Every row comes from one small tree of marks. Brackets hold a mark, then the marks that hang from it, in the order of their numbers. Every link used is in the known rows. Which tree was each row made from?
Known rows:
{k_960 k_263 k_281 {k_445 k_711} k_684 k_860}: [ 2.14 -0.89  1.27 -0.41 -5.39 -1.70 -1.75  0.97  1.59  1.82  0.70  3.23
  2.98 -4.18 -1.19 -1.27  7.27 -3.62  0.37  1.56 -2.74 -4.49 -0.28 -2.15]
{k_445 {k_960 k_281}}: [ 0.97 -0.50  0.60 -0.37 -1.95 -1.02  1.15  0.72  0.30  0.49 -0.45  1.01
  0.71 -1.38  0.10  0.08  2.39 -0.89 -0.21  1.12  0.10 -1.18 -0.42  0.16]
{k_860 k_299}: [ 0.18  0.29  0.34  0.63  0.65  0.57  1.09 -0.33 -0.40  0.06  0.35  1.32
  0.25 -0.13  0.32  0.79  0.23  0.01 -1.37  0.34 -0.32  0.37  1.47 -0.04]
{k_445 k_960}: [ 0.79  0.11  0.26  0.47 -0.14 -0.91  0.96  0.55 -0.05  0.71 -0.17  0.22
  0.04 -0.49  0.27  0.18  1.27  0.17 -0.19  0.90  0.44 -0.44 -0.21  0.40]
{k_960 k_38 k_281}: [ 0.46 -0.98  1.45 -1.15 -1.16  0.53  0.35  0.23  0.73  0.26 -0.21  1.13
  1.35 -0.61 -0.59 -0.43  2.07 -1.39  1.46  0.36 -0.60 -2.65 -0.21 -0.69]
{k_711 k_38 {k_281 {k_960 k_860}}}: [ 1.18  0.94  1.21 -0.87 -1.23  1.09  0.99 -0.46  1.22 -0.55  0.49  0.95
 -0.24 -3.21 -0.02 -0.06  0.42  0.02  1.63  0.11 -0.55 -1.84 -0.98 -0.46]
{k_263 {k_711 k_38 k_281}}: [ 0.60  1.38  2.18  0.88  0.66  1.38 -0.49  0.25  0.56 -2.22  0.51 -0.35
 -1.10 -1.41  1.39  1.37 -0.56  0.34  0.66  0.49  0.11  0.81 -1.71 -0.51]
{k_281 k_960}: [ 0.35 -0.10 -0.48 -0.84 -0.59  0.35  0.66 -0.42  1.59  0.83  0.27 -0.04
 -0.80 -0.09 -0.27  0.03 -0.79  0.64  0.26  0.12  0.00 -0.19  0.81  0.79]
{k_263 {k_711 k_38}}: [ 0.24  0.72  1.32  0.78  0.21  1.26 -0.65  0.36  0.97 -0.94  0.70 -0.33
 -0.59 -0.89  1.18  1.14 -0.60  0.09 -0.74  0.41 -0.25  0.84 -0.69 -0.52]
{k_263 {k_711 k_38 k_281} {k_960 k_86 k_684 {k_860 k_299}}}: [ 0.79  0.05  3.49  0.38 -0.14  1.63  0.62  1.50  1.06 -0.67  1.38  3.48
  1.17 -2.93  3.39  1.82  1.92 -1.61 -2.91  0.88 -2.03 -4.46 -0.19 -3.72]
{k_299 k_860}: [-0.72 -0.12  0.35  0.14  0.32  0.62 -0.21  0.97 -0.04 -0.48 -0.70  0.89
  0.63 -0.21 -0.55  0.61  0.11 -0.34 -0.11 -1.88  0.85  0.79  0.29  0.29]
{k_960 k_38 k_86 k_281 k_684 {k_860 k_299}}: [ 0.82 -2.01  2.20 -1.25 -2.65  0.75  1.07  0.94  1.02  1.54  0.57  4.93
  4.42 -2.59 -1.49 -0.86  5.47 -3.39 -1.08  0.83 -2.92 -7.96  1.44 -3.30]
{k_263 {k_711 k_38 k_281} {k_960 k_860}}: [ 0.17  0.75  3.00  0.25 -0.08  1.01 -0.16  1.08  0.72 -1.37  0.68  0.68
 -0.73 -2.34  4.14  1.51 -0.16 -0.52 -0.37  0.51 -0.71 -0.45 -1.69 -1.94]
{k_960 k_684 k_860}: [-0.15 -0.96  0.08 -0.58 -2.08 -0.63 -0.36  0.25  0.24  1.15  0.31  1.45
  0.80 -1.84 -0.57 -0.90  2.45 -1.29 -0.28  0.32 -1.31 -4.44  0.63 -1.71]
{k_281 {k_960 k_263 k_445 k_684}}: [ 1.66 -0.44 -0.41 -1.47 -2.26 -0.04 -0.39 -0.56  1.72  2.42  0.74  1.37
  0.28 -1.81 -1.01 -0.92  3.25 -1.02  0.77  0.66 -1.47 -2.18  0.86  0.11]
{k_684 {k_711 k_281}}: [ 0.79  0.28  0.82 -0.03  0.27  0.36  1.90 -0.27  1.23 -2.74  0.07 -0.84
  0.03 -0.44  0.42  0.73 -0.26  0.49  0.95 -1.26  0.68  0.30 -0.95  1.35]
{k_711 k_38 {k_281 {k_960 k_86 k_445 k_684}}}: [ 2.75  0.84  1.46 -1.38 -1.01  1.53  1.28 -0.22  1.82  0.12  0.77  1.83
  1.12 -3.23 -0.84 -0.25  2.08 -0.87  1.00  0.82 -1.00 -4.23 -1.69 -1.59]
{k_281 {k_960 k_86 k_263 {k_445 k_711} k_684}}: [ 2.77 -0.40  0.43 -0.46 -2.99 -0.44 -0.97  0.71  2.94  2.46  1.25  2.44
  2.43 -2.04 -1.67 -0.60  4.68 -1.63 -0.41  1.22 -2.01 -3.82  0.13 -1.00]
{k_711 {k_281 {k_960 k_684}}}: [ 1.06 -0.07  0.11 -1.20 -0.86  0.18  0.65 -0.73  1.24  0.08  0.40  0.56
 -1.77 -1.11 -0.22 -0.10  0.39  0.51  1.17  0.49 -0.23 -3.51  0.35  0.06]
{k_960 k_281 k_684}: [ 0.40 -1.20  0.14 -1.17 -2.34 -0.37  0.02  0.04  0.49  0.24 -0.12  1.28
  0.37 -1.46 -0.52 -0.63  2.21 -1.50 -0.36  0.59 -0.84 -4.12  0.32 -0.93]
{k_263 k_960}: [-0.22 -0.17  0.55 -0.29  0.56  0.05  0.64  0.49  0.03  0.29  0.18  0.05
 -0.58  0.24  2.70  0.81 -0.95 -0.23 -1.10  0.16  0.18 -0.12 -0.07 -0.29]
{k_86 {k_960 k_263 k_281 k_445 k_684 k_860}}: [ 1.09 -0.74  0.33 -0.99 -4.84 -0.45 -0.12  0.48  0.41  2.47  1.22  3.88
  3.07 -3.86 -1.45 -1.44  6.62 -3.81  0.92  1.30 -3.03 -3.72  0.18 -1.25]

Which tree is each row?
[ 2.07  0.37  1.78  0.63 -0.95 -0.19 -0.34  0.59  1.10  0.86  0.62  0.95
  1.38 -0.65 -0.41 -0.21  2.73 -1.18  1.64  1.33 -0.81 -1.56 -0.91 -0.82]
{k_960 k_38 {k_445 k_711}}
[ 1.41  1.17  0.72  0.20 -0.66  1.57  2.30 -0.41  0.79 -1.78  1.41  1.10
  1.05 -3.18 -0.34  0.45  2.49 -1.20  1.15 -0.09 -0.71 -2.55 -1.18  1.96]
{k_86 {k_960 k_263 {k_684 {k_711 k_38 k_281}}}}
[ 2.05 -0.74  1.35 -1.45 -4.68  0.49  1.16  0.22  2.28 -0.15  0.67  2.31
  3.85 -5.24 -1.03 -0.91  6.21 -3.54  0.13 -0.57 -2.12 -3.97 -0.79 -0.78]
{k_960 k_263 k_281 k_445 {k_684 {k_711 k_38}} k_860}
[ 1.23  0.20  2.49  0.05 -0.46  1.44 -1.60  0.94  1.49 -0.97  0.87  1.76
  1.23 -2.44  0.27  0.58  3.09 -1.28 -0.17  0.66 -1.50 -3.06 -1.56 -1.79]
{k_960 k_86 {k_263 {k_711 k_38 k_281}} k_684}
[ 0.70 -0.45  1.25 -0.15 -0.79 -0.11 -0.75  0.95  1.26  1.12  0.81  0.50
 -1.11 -0.42  3.48  1.01  0.72 -0.88 -1.71  0.94 -1.03 -1.10 -0.03 -2.09]
{k_263 k_711 {k_960 k_445 k_684}}
[ 1.43 -1.29  3.63 -0.27 -1.90 -0.19 -1.14  2.15  1.92  1.29  0.74  3.56
  2.81 -2.45 -0.19 -0.30  6.72 -2.18  0.98  1.42 -2.24 -6.19 -0.91 -2.56]
{k_445 {k_960 k_38 k_86 {k_263 {k_711 k_281}} k_684 k_860}}
[ 1.47 -0.87  1.68 -0.49 -2.93  0.24  1.16  0.95  0.67  0.99  0.57  4.19
  4.54 -2.63 -0.92 -0.46  4.64 -2.90 -1.44  0.43 -2.41 -2.19  0.47 -2.98]
{k_960 k_86 k_281 k_445 {k_860 k_299}}
[ 0.60  0.64  2.53  0.01  0.51  1.24 -0.17  0.70  0.72 -1.38  0.70  0.33
 -2.17 -1.84  4.04  1.65 -0.46 -0.33 -0.87  1.07 -0.27 -2.31 -1.43 -1.57]
{k_263 {k_711 k_38 k_281} {k_960 k_684}}
[ 0.92 -0.10  0.47 -0.25 -3.74 -0.21  0.98  0.57  0.11  1.38  0.90  2.61
  2.62 -2.67 -0.76 -0.78  3.57 -2.53  1.00  0.89 -1.95 -0.98 -0.30 -1.04]
{k_86 {k_960 k_281 k_445 k_860}}
[ 2.25  0.72  2.32  0.93 -2.64 -0.26  0.46  0.67  0.42  1.01  1.78  3.18
  1.73 -3.02 -0.80 -0.74  5.04 -2.37  3.07  2.32 -2.32 -5.77 -1.21 -1.82]
{k_86 {k_960 k_38 {k_445 {k_711 k_281}} k_684 k_860}}
[ 1.85  0.63  3.63  1.28 -0.69  1.03  0.28  1.68  0.95 -0.16  1.15  3.76
  2.92 -3.61  0.89  1.33  4.82 -1.48 -1.41  1.32 -1.67 -1.06 -0.65 -1.76]
{k_445 {k_960 k_86 {k_263 {k_711 k_38 k_281}} {k_860 k_299}}}
[ 0.92 -1.34  2.05 -0.95 -2.84 -0.79  1.18  1.19  0.75  1.44 -0.28  2.50
  2.62 -2.33 -0.54 -0.84  4.70 -1.98  1.32  1.18 -1.06 -4.27 -0.34 -1.22]
{k_445 {k_960 k_38 k_281 k_860}}
[ 0.99 -0.27  0.72 -0.46 -0.49  0.06  1.72 -0.40  1.32 -2.25  0.29 -0.28
 -0.25 -1.07  0.07  0.43  0.75 -0.04  0.50 -0.92  0.19 -3.00 -0.65  0.62]
{k_960 {k_684 {k_711 k_281}}}
[ 1.87  0.84  0.01  1.35 -2.08 -0.72  0.14  0.50  0.28  1.35  1.65  1.74
  0.63 -1.64 -0.55 -0.14  2.82 -1.42  0.20  2.16 -1.36 -2.53 -0.32 -0.55]
{k_86 {k_960 {k_445 k_711} k_684}}
[ 1.28 -1.66  1.25 -1.86 -4.05 -0.66  2.12  0.84  2.22  0.10  0.44  1.71
  2.25 -3.07  2.00 -0.09  3.51 -2.88 -1.17 -0.61 -1.47 -4.22 -0.17 -1.52]
{k_263 {k_960 k_281 k_445 {k_684 k_711} k_860}}
[ 2.35  0.08  2.15  0.33 -2.89 -1.07 -0.83  1.26  1.08  0.22  0.91  2.84
  2.79 -3.08 -0.92 -0.73  4.96 -2.18  0.61  1.26 -2.13 -5.40 -1.63 -3.45]
{k_960 k_86 {k_445 {k_711 k_281}} k_684 k_860}
[ 0.59 -0.24  2.62  0.82 -1.29  1.25 -0.14  0.60  0.44  1.05  2.15  4.34
  1.24 -2.33  0.20  0.54  4.90 -1.91  0.86  1.83 -2.92 -3.85  1.46 -1.11]
{k_86 {k_960 k_38 {k_263 {k_711 k_281}} k_684 {k_860 k_299}}}
[ 0.70 -1.20  0.89 -1.14 -1.63  0.85  1.52 -0.48  1.56  2.47  1.07  3.44
  0.88 -1.79 -0.77 -0.34  2.81 -0.93 -0.08  0.91 -2.02 -5.99  2.73 -1.13]
{k_281 {k_960 k_38 k_684 {k_860 k_299}}}
[ 1.94 -1.00  2.95 -1.36 -2.46  0.80 -0.40  0.99  3.23  1.38  1.14  2.83
  1.85 -1.99 -0.58 -0.48  4.02 -1.42  1.69  1.02 -2.52 -5.70 -0.59 -3.30]
{k_263 {k_711 {k_281 {k_960 k_38 k_86 k_445 k_684 k_860}}}}
[ 1.71 -0.60  1.70  0.23 -1.87 -0.66  2.51  0.28  1.18 -0.42  0.76  2.97
  1.81 -3.58  0.02  0.41  5.48 -1.35 -0.71  0.25 -1.10 -3.76  0.90  0.52]
{k_445 {k_960 k_263 {k_684 {k_711 k_281}} {k_860 k_299}}}
[ 1.31  1.17  1.46  0.07  0.61  1.44  2.37 -0.37  1.15 -3.33  0.32 -0.85
  0.26 -1.92  0.52  0.93 -0.38  0.18  0.97 -1.15  0.75 -0.06 -1.89  1.26]
{k_684 {k_711 k_38 k_281}}
[ 0.70 -1.98  2.11 -2.09 -1.41  0.77  0.76  1.41  1.37  1.11  0.08  2.71
  2.55 -0.98  1.27 -0.28  2.95 -2.70 -0.80  0.63 -1.49 -7.14 -0.26 -2.53]
{k_263 {k_960 k_38 k_86 k_281 k_684}}
[ 2.34  0.87  2.16  0.70 -2.79  0.06 -1.24  1.46  1.50  1.09  1.09  2.99
  4.73 -4.06 -1.14 -0.70  5.58 -2.87 -0.24  0.91 -2.37 -2.12 -1.87 -2.29]
{k_960 k_86 k_263 {k_445 {k_711 k_38}} k_860}
